Every row comes from one small tree of marks. Brackets hold a mark, then the marks that hang from it, in alphabetical order. Every link used is in the known rows. Which tree was each row made from?
Known rows
{dolov {vapomo dasik}}: [-0.51 -1.99 -1.59  1.03  0.33 -1.49 -2.67  2.99 -1.62  0.85 -3.75  4.01
 -0.09  0.65  0.46  0.22 -1.35  0.05  0.21 -0.86 -0.47 -2.08 -0.15  0.26
  0.68 -0.31  0.55  4.67]
{tusop dolov {vapomo migam}}: [-0.22  0.04  0.35  1.08  0.24  0.06 -1.36 -1.91 -1.58 -1.25 -0.59  0.22
 -2.61 -1.35 -2.71  1.01  0.55  0.68  2.24  1.62 -4.58  2.80 -2.94  0.19
  0.07  0.09  0.28  3.44]
{dasik {vapomo kofu}}: [ 1.91 -0.09 -1.57  0.63 -1.38 -0.32 -2.01 -1.62  0.29 -0.48 -1.24 -0.15
  0.85 -1.55  1.47  0.55  0.15 -0.12  1.62  0.95 -4.90 -1.79 -0.80  0.72
 -1.21 -0.77 -0.56  1.67]
{nogud {vapomo dasik kofu tusop vevez}}: [ 1.58  1.15  1.12 -2.66 -1.02 -0.98  3.39  1.27  1.26  0.05  1.93  0.82
  0.41 -2.80 -1.20 -0.63  2.57  0.01 -0.90 -0.65 -1.18 -1.02  1.04  0.33
 -1.54  0.84 -1.68 -1.19]
{ropez {vapomo vevez}}: [-0.46  0.10 -1.24  0.12  1.37 -0.37 -0.80 -2.81 -0.39 -1.19 -2.92 -0.74
  0.15  2.41  1.87  0.28  0.70 -1.33  1.74  0.08 -0.17 -3.57 -2.59  0.39
  0.54 -1.05  0.00  4.00]
{vapomo kofu migam {tusop dolov}}: [ 0.13  1.62 -0.18 -0.92 -0.18 -0.82  0.79 -2.27 -0.83 -0.30  1.81 -1.00
 -2.27 -2.81 -2.32 -0.50  1.21  2.18  0.94 -1.04 -1.55  2.37 -0.15  1.55
  1.55 -0.53 -0.17 -4.08]
{dolov vapomo}: [-0.40 -3.33 -2.01  1.28 -0.19 -1.71 -2.17 -0.08 -1.27 -0.52 -4.31  3.07
 -0.29  0.81  0.54  0.62 -1.95 -0.22  2.26 -0.25 -1.44 -2.26 -1.75  1.51
  1.85 -0.79  0.86  6.52]
{vevez kofu {vapomo dasik migam}}: [-0.51 -1.90 -0.46  1.10 -1.74  0.90  0.44  0.45  0.64  1.61  1.33  0.84
  3.51  1.50  0.63  0.81 -1.80 -1.63 -1.57  0.40  0.78 -0.01 -0.22 -1.06
  0.72 -0.49  0.74  0.03]
{vapomo dasik vevez}: [-0.46 -0.36  0.52 -1.27  1.84 -0.64 -0.45  1.64  0.60 -0.05 -1.92 -1.10
 -0.23  1.08  0.62 -1.03  2.41 -0.02 -0.26 -0.70  0.32 -2.36  0.11 -0.34
 -0.45 -0.21 -0.78  1.99]
{dolov tusop {vapomo dasik}}: [-1.15 -3.13 -2.24  1.19 -0.14 -1.37 -2.83  4.62 -1.60  0.49 -2.92  4.81
 -2.68 -0.60  1.35  0.67 -2.53  0.30  2.40 -1.18 -0.91 -0.66  1.82  0.61
  0.22 -0.06  0.59  6.31]
{tusop dolov {vapomo dasik kofu migam {vevez nogud}}}: [-0.41  3.35  1.35  1.36  1.20  0.63 -0.20 -0.20 -0.84 -0.47  1.10 -4.77
 -2.10 -1.29 -2.11  0.14  3.05  0.66 -1.97  1.74 -0.38  3.41  0.27 -0.47
 -2.14  0.07 -0.47 -2.09]
{dasik {vapomo migam {vevez kofu nogud}}}: [ 1.02 -2.41  0.25  1.62 -1.27  2.07 -0.13 -1.76  2.28 -0.36 -0.02 -3.27
  2.02  0.36  0.55  0.33  0.80 -0.43  2.68  2.21  0.41 -0.69 -0.66  0.65
 -0.55  0.29  0.03  0.26]
{vevez vapomo}: [ 0.10 -1.86 -1.51  0.35 -1.30 -0.68 -0.07 -0.10 -0.15 -1.48 -2.10  2.55
  1.60  1.79  1.73  0.83 -2.94 -1.24 -0.27  0.85 -2.80 -2.77 -2.86 -0.11
  1.90 -0.24  0.27  5.44]
{rures {vapomo dasik migam tusop vevez}}: [-0.81  1.84  0.82 -1.51  1.62 -0.42 -1.69  2.46  0.79  1.72 -1.26  0.02
 -0.91 -0.86 -0.59 -0.55 -3.37  1.62  0.14 -0.97  2.62 -1.65  0.66 -1.78
  0.88  0.14 -0.31 -1.71]
{ropez {vapomo dasik kofu {tusop dolov} {vevez nogud}}}: [-0.28  4.07 -0.37 -0.20  1.88  0.28  0.35 -1.28 -1.46 -0.73  0.12 -0.76
 -0.17  1.44  1.55 -0.57  2.09 -0.53 -2.44 -0.70  1.64 -0.60  0.05 -0.10
 -0.96  0.06  0.00 -3.91]
{vevez {kofu {vapomo migam}}}: [ 0.85 -4.47  0.45  0.16 -2.00  0.50  1.01 -2.74  0.75 -0.29  0.66  1.84
  2.55  1.11 -1.15  0.68 -1.73 -1.57  2.85  0.90 -1.21  1.38 -0.86  0.62
  0.93  0.10  0.98  3.80]
{vapomo dasik kofu migam {tusop dolov} {vevez nogud}}: [-0.40  3.62  1.36 -0.81  1.31  0.48  1.97  1.21  0.07  0.16  2.61 -4.20
 -1.47 -1.29 -1.86 -1.63  3.81  2.18 -2.68 -0.66  3.49  2.51  2.30  0.35
 -0.33  0.55 -0.75 -7.74]
{vevez nogud {vapomo dasik kofu migam {tusop dolov}}}: [ 0.18  2.18 -0.37  0.66 -1.21  0.62  1.22  1.98 -0.88 -0.37  2.16  0.96
  1.26  0.60 -0.14 -0.22 -1.43  0.69 -4.72  0.55  1.74  1.68  0.61 -0.73
  1.01  1.23  0.21 -4.54]
{vevez kofu {vapomo tusop}}: [ 0.44 -2.84 -0.57  0.14 -2.37  0.52  1.13 -3.18  1.03 -0.54  0.54  2.61
  3.51  1.25  2.02  0.95 -3.82 -2.25  0.35  0.00 -1.69 -1.23 -2.23  0.30
  2.03 -0.26  1.28  1.05]
{dasik {vapomo {vevez kofu}}}: [ 1.15 -2.06 -0.10  0.99 -0.62  1.12 -0.53 -2.11  1.90 -0.67 -1.19 -1.96
  1.71 -0.16  1.79  0.58  0.88 -1.38  2.99  1.56 -2.91 -2.14 -1.62  0.68
 -1.44 -0.26 -0.12  2.66]
{tusop dolov {vapomo kofu}}: [ 0.30  1.21 -0.36  1.06  0.32 -0.93 -1.33 -3.96 -2.04 -1.96 -0.64 -0.77
 -2.15 -1.36 -0.60  1.06  0.86 -0.58  0.67  1.15 -6.14  2.32 -2.44  0.69
 -1.18 -0.86  0.22  2.64]
{rures {vapomo migam tusop}}: [-0.23 -0.70 -0.47 -1.17  0.18 -1.05 -2.51 -1.15  0.05  0.46 -1.79  2.56
 -0.71 -0.43 -0.41  0.14 -5.81  1.40  2.40 -0.82  0.28 -1.33 -1.11 -0.69
  2.83 -0.08  0.46  0.78]
{nogud {vapomo dasik tusop {vevez kofu}}}: [ 1.37 -1.91  1.69 -2.32 -1.21  0.10  3.64  0.10  1.74  0.06  1.94  2.57
  1.83 -1.15 -0.79 -0.41  2.09 -1.17  0.68 -0.51 -0.60 -0.75  0.00  0.12
 -1.12  1.48 -0.77  0.16]
{ropez {vapomo kofu vevez}}: [-0.23  1.80 -1.58  0.26  1.19 -0.88 -0.54 -3.74 -0.45 -0.86 -1.88 -3.03
  0.15  1.28  2.20  0.30  1.06 -1.35  0.51 -0.19 -0.25 -2.92 -1.47  0.76
 -0.20 -2.08 -0.31  1.55]
{migam {vapomo dasik tusop {vevez kofu nogud}}}: [ 0.92 -1.73  2.40 -1.59 -0.38  0.30  2.95 -0.34  1.54  0.07  2.24  2.68
  1.62  2.48  1.74 -0.14 -1.73 -0.94 -1.77 -0.88  0.41 -0.21  0.56 -0.78
 -0.03  0.21  0.78 -0.50]

Write each row's tree
[-0.41  2.86 -0.79  0.60  1.09  0.23 -0.69 -0.52 -0.37  0.94 -0.17 -3.57
  0.73  1.82  0.71 -0.41  1.78 -0.10 -2.04 -0.05  4.11 -1.13  1.11 -0.47
 -0.49 -1.17 -0.48 -2.65] : {ropez {vapomo dasik kofu migam {vevez nogud}}}
[-0.25  3.95  0.99 -1.72  2.06 -0.70  1.52  0.91 -0.40 -0.20  1.24 -2.62
 -2.01 -1.89 -0.39 -1.28  3.83  0.92 -2.11 -1.47 -0.80  0.43  1.13  0.38
 -1.37 -0.19 -0.82 -4.91] : {vapomo dasik kofu {tusop dolov} vevez}
[-0.40 -2.59  0.43  0.92 -0.75  1.00 -1.42 -0.02  1.11  0.12  0.63 -1.20
 -1.78 -0.71  0.32  0.59 -1.61 -0.09  2.75  0.62  0.29  2.10  1.73 -0.14
 -0.75  0.12  0.16  2.42] : {dolov {tusop {vapomo dasik migam {vevez kofu nogud}}}}
[-1.35  0.58 -0.75  1.84  1.95 -0.93 -0.11  1.15 -2.35 -1.56 -1.99 -1.02
 -1.48  1.08  0.39 -0.01  3.14 -0.49 -1.69  0.27  0.24  0.83 -0.38  1.18
 -0.92  0.02  0.55  1.32] : {tusop {dolov {vapomo dasik kofu {vevez nogud}}}}
[-0.22  0.68  0.36 -0.02  0.47  1.73  0.03 -1.49  0.63  1.26  0.85 -0.63
  1.89  2.19  0.53 -0.49 -0.07 -0.40 -0.23 -0.66  4.70 -0.82  0.40 -0.63
  0.61  0.18  0.47 -3.94] : {ropez {vapomo dasik migam tusop {vevez kofu nogud}}}
[-0.77  1.49 -1.00 -0.25  0.80 -1.65 -3.35  0.59 -0.81  1.85 -1.06 -0.11
 -0.29 -0.23  0.40  0.07 -3.49  0.82 -1.11 -0.94  1.25 -0.48  1.43 -1.54
  0.19 -1.17 -0.08 -1.13] : {rures {vapomo dasik kofu migam}}
[ 0.20  2.60 -0.13 -1.70  1.05 -1.07 -0.17  0.20 -1.77  0.01  1.15  1.77
 -1.45 -1.49 -0.26 -0.97  1.83  1.06 -1.85 -2.11 -2.40  1.37  1.01  0.21
 -0.50  0.11 -0.27 -4.28] : {vapomo dasik kofu {tusop dolov}}
[-0.23 -1.54  0.37  1.22 -1.58  2.04  1.81 -0.29 -0.06 -0.16  2.70  2.25
  3.38  2.64  0.55  0.26 -1.95 -1.24 -2.92  0.69  2.72  2.41 -0.25 -0.77
  1.32  1.63  1.58 -3.79] : {vevez kofu nogud {vapomo dasik migam {tusop dolov}}}
[-0.07 -1.73 -0.49  0.08 -0.91 -0.07 -2.73  1.62 -0.16  0.69 -0.31  2.11
 -3.19 -2.01 -0.58  0.72 -2.77  1.10  3.31 -0.02 -2.73  1.65  1.31 -0.49
 -0.23 -0.16 -0.31  4.27] : {dolov {tusop {vapomo dasik migam}}}
[ 1.85 -2.02  0.45  0.38 -1.20  1.88  0.03 -2.54  2.39 -1.10 -0.22 -0.72
  2.15  0.07  1.81  0.04 -0.41 -0.73  2.40  1.25 -1.12 -1.57 -1.10  0.82
 -0.44  0.90  0.24 -0.56] : {dasik {vapomo tusop {vevez kofu nogud}}}
[ 1.41 -1.75 -0.30  0.85 -0.42  1.00 -0.89 -0.71  1.44 -1.79 -2.24 -1.12
  1.03  0.80  1.86  0.08  0.49 -0.37  1.98  2.05 -1.80 -2.66 -1.60  0.58
 -0.79  0.77 -0.39  3.11] : {dasik {vapomo {vevez nogud}}}
[-1.75 -3.64 -0.70  2.43 -0.23  0.49 -0.73  3.32  0.37  1.04 -0.68 -0.77
 -1.44  0.29  0.61  0.50 -1.02 -0.04  2.07 -0.12  4.40  1.21  3.04  0.93
  0.09 -0.08  0.90  2.25] : {dolov tusop {vapomo dasik migam {vevez kofu nogud}}}
[ 1.13 -0.46 -1.20  0.29 -2.22 -0.19  0.78 -2.21  0.28 -1.97 -0.01  1.51
  2.65  1.68  2.30  0.17 -3.72 -0.70 -2.58  0.63 -0.02 -1.23 -1.03  0.45
  2.31  0.35  0.55 -0.53] : {vevez nogud {vapomo kofu tusop}}
[-0.66  0.09 -0.56  0.22  1.49  0.38 -0.92 -1.94 -0.34  0.55 -1.31 -0.41
  1.68  2.92  2.35  0.14  1.20 -2.28  0.03 -0.65  1.32 -2.45 -0.80 -0.57
 -0.94 -1.01  0.34  1.01] : {ropez {vapomo dasik {vevez kofu}}}
[-0.10  3.31  0.33 -1.33  0.56 -0.56  0.21  1.56 -1.32  1.44  2.50  0.08
 -1.83 -2.84 -2.55 -1.02  2.12  2.57 -1.62 -1.86 -0.35  2.63  1.86  0.05
  0.11 -0.02 -0.57 -6.42] : {vapomo dasik kofu migam {tusop dolov}}
[-0.48  1.74  0.33 -0.54  0.74  1.27  0.09 -0.59  0.60  2.02  0.78 -0.76
  1.09  0.50 -0.13 -0.29  0.26 -0.18  0.52 -1.09  2.99 -1.28  0.20 -0.77
  0.18 -0.59  0.10 -3.41] : {ropez {vapomo dasik migam tusop {vevez kofu}}}
[ 0.36 -0.54  1.54 -1.62  0.72 -1.11  1.95  2.33  0.62  0.09  0.16  2.23
 -0.21  1.58  1.16  0.11 -0.47 -0.37 -1.50 -0.50 -1.89 -1.66 -0.16 -1.23
 -0.73 -0.69 -0.21  3.84] : {migam {vapomo dasik vevez}}
[ 0.90  0.74  0.87 -1.38 -1.02 -0.89  3.23  1.86  1.23  0.76  2.13 -1.61
  0.14 -2.48 -2.46 -0.39  4.18  0.33 -0.79  0.29  0.53  0.04  1.46  0.10
 -1.75  0.18 -1.92 -0.34] : {nogud {vapomo dasik kofu migam vevez}}
[-1.23  4.41  0.69 -0.86  2.13 -0.83 -0.72  1.42 -0.44  1.20  0.32 -2.34
 -2.07 -1.89 -0.80 -0.37 -1.16  1.50 -1.47 -0.85  1.78  0.47  1.14 -1.21
 -0.48 -0.39 -0.36 -4.61] : {rures {vapomo dasik kofu migam {tusop dolov} vevez}}
[-0.93  1.23  1.83  1.20  1.15  1.22 -0.12 -0.54 -0.45  0.39  1.11 -3.19
 -1.51 -1.13 -2.41  0.61  2.82 -0.38  0.27  1.38 -1.70  3.29 -0.98 -0.65
 -2.08  0.04  0.14 -0.18] : {tusop dolov {vapomo dasik migam {vevez kofu}}}
[-0.16  2.81  1.03  1.07  1.54  0.18 -0.42 -0.95 -1.27 -1.50 -0.01 -3.42
 -1.70 -0.17 -0.35  0.19  2.98 -0.62 -2.28  1.41 -2.09  2.40 -0.49 -0.30
 -2.70  0.18 -0.24 -0.30] : {tusop dolov {vapomo dasik kofu {vevez nogud}}}
[-1.52 -0.50 -1.34  2.05 -0.22 -0.64 -0.86  4.51 -0.18  1.00 -0.68 -2.39
 -2.85 -1.37  0.23  0.18 -0.37  1.18  0.52 -0.29  3.85  1.01  4.01  1.14
 -0.34 -0.82 -0.04  0.91] : {dolov tusop {vapomo dasik kofu migam {vevez nogud}}}
[ 0.91 -1.64  0.89 -1.89 -0.39 -0.85  2.66  1.86  0.88 -0.75 -0.08  2.11
  0.68 -0.36 -0.77 -0.36  2.98 -0.82  0.17  0.29 -1.20 -1.66 -0.48 -0.07
 -1.46  1.33 -1.40  4.03] : {nogud {vapomo dasik vevez}}
[-0.78 -0.24 -0.17  0.91  0.85  1.38 -0.54 -1.62  0.15  0.85 -0.13 -1.76
  2.08  3.52  1.16 -0.15  0.94 -1.32 -0.41  0.08  4.73 -0.83  0.08 -0.68
 -0.05 -0.44  0.47 -1.27] : {ropez {vapomo dasik migam {vevez kofu nogud}}}
[ 1.37 -1.02  0.43 -1.03 -1.36 -0.21  2.26 -0.23 -0.48 -1.18  2.33  3.01
  0.61 -0.05 -1.59 -0.71  1.75  0.56 -1.28  0.08  0.89  2.36  0.67  0.53
  0.11  2.14 -0.42 -2.00] : {vevez {nogud {vapomo dasik kofu migam {tusop dolov}}}}
[-0.41 -0.11  0.12 -1.48  1.34 -1.05 -1.41 -1.62  0.77 -0.82 -2.89  0.49
 -0.73  0.25  1.43 -0.08 -4.17  0.12  1.92 -0.62  0.00 -3.05 -1.65 -0.34
  1.61 -0.19  0.25  1.96] : {rures {vapomo tusop vevez}}
[-0.69 -0.20  2.22 -0.48  1.14  1.84  2.15 -0.21  0.85  0.15  2.61 -2.20
  0.07  0.97 -1.44 -1.26  2.95  0.66 -0.58 -0.52  4.27  2.81  1.07  0.18
  0.26  1.41  0.46 -6.08] : {vapomo dasik migam {tusop dolov} {vevez kofu nogud}}
[-1.34  0.83 -1.24  1.71  1.08 -1.27 -0.84  2.12 -2.94  0.08 -1.10  0.60
 -2.07 -0.79 -1.46  0.33  2.32  0.75 -0.72 -0.31 -0.93  1.83 -0.10  0.88
 -0.30 -0.47  0.47  0.82] : {tusop {dolov {vapomo dasik kofu migam}}}
[ 0.37  0.05  0.47 -2.14 -0.22 -0.02 -1.11  2.52  0.25  2.12  0.71  2.99
 -0.57 -1.47 -2.14 -1.24 -0.83  2.72  0.51 -1.90  0.83 -0.15  1.25 -0.65
  1.87  0.66 -0.52 -2.93] : {vapomo dasik migam tusop}
[ 0.23 -2.24 -0.20  0.36 -2.67  1.04  1.56 -2.25  1.42  0.50  1.65  1.18
  3.10  0.22  0.22  0.92 -3.64 -1.06  0.62  0.25 -0.10 -0.20 -1.54  0.10
  2.52 -0.37  1.06 -0.70] : {vevez kofu {vapomo migam tusop}}
[-0.29  0.55 -0.04  0.28 -0.46 -0.22 -1.54  1.42  0.61  0.76  0.50 -2.63
 -3.53 -3.18 -0.57  0.57 -0.92  1.04  2.14  0.12 -1.69  1.61  2.41 -0.08
 -1.35 -1.09 -0.88  1.73] : {dolov {tusop {vapomo dasik kofu migam vevez}}}
[ 1.16 -0.47  1.24 -1.16 -1.31  0.33  2.04  1.62 -0.57 -1.07  0.82  4.45
 -0.84 -1.41 -3.87  0.08 -1.40  1.28  1.85  1.07 -2.98  2.15 -1.37  0.25
  1.35  2.05  0.12  2.79] : {kofu {vapomo migam {tusop dolov}}}
[ 0.16  0.43 -1.14  1.17 -1.67  0.20 -0.04  1.58 -0.06  0.11  0.74 -0.09
  2.65  1.95  1.03  0.04 -1.91 -0.13 -4.56  0.98  2.61  0.00  0.94 -0.99
  1.03  0.08 -0.04 -1.52] : {vevez nogud {vapomo dasik kofu migam}}
